(in the rows, 128 means zero)
Known rows, with every way that one mark hangs from another:
H(J(B X) T): [173  94  97 179 148 150 151  96 101 102 164 185 154 117 123  83 148 116
 140 159 153 106 100  88 129 171]
H(F T): [198 106  87 154 170 128 135  98 116 114 150 170 134 122  86  67 142 126
 118 170 138 118 113  97  98 184]
J(T): [181 113  82 163 156 125 170 111 106  99 102 180 146 108 104  88 149 142
 138 181 140 110 148  67 117 187]
L(H(J) T): [169 158 107 165 160 118 121 103 116 105 116 170 150 131 142  92 137 165
 158 169 171 123 138  52 113 189]
J(H(F) T X(B)): [179  95  70 138 191 115 200 101 102 105 103 198 149 109 117  86 162 144
 110 156 166  97 141  86 135 184]
Q(H(F(G) J T(B))): [157 103 101 155 179 106 122  88 118 115 160 153 128 124 114 111 134 138
 125 116 180 130 116 123  97 176]
F(Q(H L)): [177  99  71 173 166 121 138  83 120 115 125 166 133 136 119 103 143 144
 120 166 149 117 140  95 137 183]
H(F(G) J(T X(B))): [148 123  80 139 176 145 172  93 103 120 120 177 141 130 160 109 164 136
 129 108 165 103 140  81 127 173]
H(F J(T(B))): [159 105  97 144 164 109 158  95 112 106 133 176 143 105 116  96 146 135
 139 153 163 120 132  95 109 180]
Q(H(F J(T(B))) L): [143  93  89 153 172  94 124  99 124 131 146 171 139 109  90 101 139 138
 114 147 177 121 122 119 116 187]
J(B H(F) X): [192  80  81 156 165 115 193  79  97  89 126 194 150 110 151  78 145 134
 130 171 164  98 122 103 153 179]
Q(L(T(B))): [181 126 114 165 158 134 131 118 127 119 108 167 144 113  97  91 140 112
 129 187 148 126 124  77 160 198]
F(Q(H(J(B)) L)): [163  88  82 178 157 117 148  74 114 112 155 172 137 131 158 113 141 132
 133 147 165 117 119 106 150 171]
F(G Q(L(B H(J)))): [155 153  97 173 156 150 129  80 117 113 115 154 133 160 237 126 165 140
 146 128 169 118 150  73 147 160]
G(F(Q(H(J) L(T(B))))): [155 107 101 155 157 103 109  91 120 116 147 163 143 124 108 101 138 125
 130 148 169 130 110 110 148 187]
Q(F H(J) L(T(B))): [156 111 110 154 156 100  79 103 132 134 137 165 144 109 102 104 143 138
 115 166 173 140 113 117 142 202]
F(G Q(L(H(T(B))))): [181 123 109 166 182 153 142 116 122 125 112 156 127 150 157 119 152 126
 128 144 161 112 131  86 142 160]
H(F(G Q) T): [202 121  85 148 173 143 152  95 111 101 148 157 124 151 126  93 151 133
 125 125 143 110 126  96 113 161]
J(B(T) H(F(G Q)) X): [207  85  83 143 169 136 210  98  87  88 128 182 134 137 149 101 144 140
 128 141 173  93 118  96 174 157]
J(H(F(Q)) X): [194  93  69 147 173 125 188  73 100  79 121 186 143 135 141  79 155 155
 130 162 156  96 137  91 133 171]
L(H Q): [187 136 103 167 171 120 171  91 116 115  87 170 149 136 191 108 150 153
 145 197 160 123 160  67 145 190]
L(T): [192 139  97 162 152 124 142 110 114  98 111 170 147 119 101  82 137 141
 142 183 144 121 137  62 132 196]
J(B(T) H(F) X): [204  72  85 150 166 122 189 100  93 101 133 196 145 108 113  76 137 133
 121 185 170 102 108  98 160 179]
H(F J(X)): [162 106  80 154 152 138 136  68 106 111 145 178 149 128 143  75 149 141
 139 155 151 113 128  87 109 181]
F(Q(H(J(B)))): [168  97  80 175 159 101 171  67 104  92 153 173 140 124 168 120 136 147
 148 142 171 119 132 101 140 170]
H(F(G) T): [191 119  92 153 169 138 137  99 113 111 138 157 127 134 111  82 144 125
 123 139 142 116 120  93 102 176]
Q(H L(T)): [177 129  91 173 159 110 110 111 126 123 121 166 144 121  72  84 130 144
 116 174 158 123 127  84 140 206]

Rows:
[155 109  81 158 183 143 170  89 100 122 133 167 132 146 156 134 151 156
 131 119 180 117 139  81 151 168]
F(G Q(H(J(X(B(T))))))
[179  89  89 162 156 142 146  89 104 110 183 183 149 120 121  72 147 119
 129 144 159 106  93 110 124 170]
H(F J(B X) T)
[167 106  91 167 148 120 176 101 100  93 132 185 151 103 138  99 147 131
 150 161 157 110 126  76 128 176]
H(J(B T))
[186 151  97 175 168 153 125 107 119 120 121 154 130 158 176 113 164 131
 124 132 161 112 136  87 148 159]
F(G Q(L(B H(T))))
[177 109 112 173 177 140 119 118 127 138 118 169 138 121 113  93 143 121
 121 188 157 122 121  88 129 183]
Q(L(H(T(B))))
[159  87  91 173 172 122 143  88 111  98 168 172 147 129  99 109 149 146
 132 136 174 115 121 110 122 167]
F(Q(H(J(X) T(B))))
[178 137  88 154 164 114 106 107 126 128 127 154 131 137  93  92 130 144
 111 131 166 119 125 103 137 195]
Q(H(F(G)) L(T))
[145 121 108 146 160 134 116 115 119 139  92 168 137 123 178 122 164 140
 129 147 173 121 141  96 129 174]
Q(F(G) L(H(J(T(B)))))
[180 119  87 166 157 165 158  91 114 109 104 158 127 150 169 108 156 123
 135 149 133 110 141  72 143 169]
F(G Q(L))
[177 120  73 168 166 118 169  80 107  93 111 157 130 143 159 126 140 159
 139 134 159 118 159  87 132 172]
F(G Q(H))
[178 145 118 146 163 130 100 124 129 141  83 159 137 129 158 115 149 137
 123 161 169 128 140  94 166 189]
Q(F(G) L(H T(B)))
[176 126  81 163 153 128 121  78 114 125 115 169 142 134 200  99 161 120
 130 169 152 121 141  99 162 177]
G(F(Q(L(B H))))
[162 103  91 178 166 112 117  92 114 109 161 167 140 119  88  86 138 148
 129 161 162 127 114  92  82 186]
Q(H(J T))
[172 170 111 154 160  87 128  85 123 105 141 147 144 142 175 122 149 156
 132 110 194 135 137 109 158 188]
L(B Q(H(F(G) J)) T)
[171 120 107 152 158 111  99 115 130 134 106 156 135 116 112 120 140 133
 109 147 169 134 132 118 168 199]
Q(F(G) H L(T(B)))
[196 125 102 142 169 125 134 106 129 116 132 164 136 134 107  93 142 119
 120 157 151 118 121 101 167 182]
H(F(Q(L(T(B)))))
[165 101  86 150 183 148 135  86 113 132 164 179 141 128 122  79 158 121
 117 140 155 114 108  95 110 178]
H(F J(X(B)) T)
[172 128 102 151 171 106 116 108 130 130 123 152 131 126  97 110 127 132
 112 129 177 124 126 116 156 193]
Q(H(F(G)) L(T(B)))
[162 173 113 156 142 135  73 106 126 134 106 156 141 140 198 110 163 143
 130 141 175 132 133  88 154 183]
Q(F(G) L(B H(J) T))
[157 119  80 169 164 119 153  68 106  91 131 156 131 146 174 125 143 163
 151 120 167 120 148  83 112 168]
F(G Q(H(J)))
[156 112  96 139 166 138 157 100 116 114 131 161 128 140 150 115 160 126
 129 115 162 108 127  99 132 158]
H(F(G Q(L)) J(T(B)))
[144 101  93 166 167  89 156  99 111 102 126 174 147  98 105 116 138 153
 139 156 178 124 143  96 113 187]
Q(H(J(T(B))))
[141 107  83 162 163 119 179  97 101  87 123 170 147 132 141 137 153 164
 145 106 186 103 154  95 142 163]
F(G Q(H(J(T(B) X))))
[165 119  96 174 159 118 157  80 105 107 122 179 147 119 200 108 138 143
 162 171 171 119 134  73 131 175]
L(H(J(B)))
[156 116  91 153 154 128 100 112 119 143 108 182 143 124 148  92 162 152
 124 178 159 118 134  86 110 184]
Q(F L(H(J(T))))
[155 105  66 167 157 118 163  92 100  92 141 183 153 130 108 104 152 175
 139 135 172 100 146  87 120 171]
F(Q(H(J(T X))))
[139  95  89 150 152 113 139  99 105 114 117 174 150 109 140 128 158 157
 129 129 184 117 145 117 134 180]
Q(F(G) H(J(T(B) X)))
[172 139 127 146 160 117 122 106 123 126 108 176 165 132 185 114 162 157
 140 173 187 127 140  92 172 190]
L(H(J(X)) Q(F) T(B))
[160 111  73 165 165  98 161  91 105  88 138 175 143 126 112 111 146 174
 141 142 168 113 146  84 105 174]
F(Q(H(J(T))))
[187 153 105 153 136 140  93 111 125 125 106 156 140 126 156  99 164 117
 114 152 149 127 130  98 175 192]
Q(F(G) L(B T))
[149 111 100 156 162 113  99  97 127 131 156 171 149 122  82  89 136 141
 117 140 184 120 110 115 147 195]
Q(H(F J(X)) L(T(B)))
[158 107  82 163 164 128 118  87 107 116 167 164 137 138 111  89 143 153
 121 109 174 111 114 110  94 174]
Q(H(F(G) J(X) T))
[171 150  90 160 162 135 118  86 122 134 104 157 131 141 202 107 154 130
 124 142 168 120 147  97 149 177]
Q(L(B H(F(G))))
[189 125  98 149 155 129 135  96 118 111 166 170 138 140 135  85 143 120
 132 138 158 112  98  98 160 170]
H(F(Q(L(T))) J(B))
[198 149 117 148 156 124 136 108 115 134  88 158 138 136 217 130 165 148
 123 179 176 138 154  95 181 183]
L(B(T) H Q(F(G)))
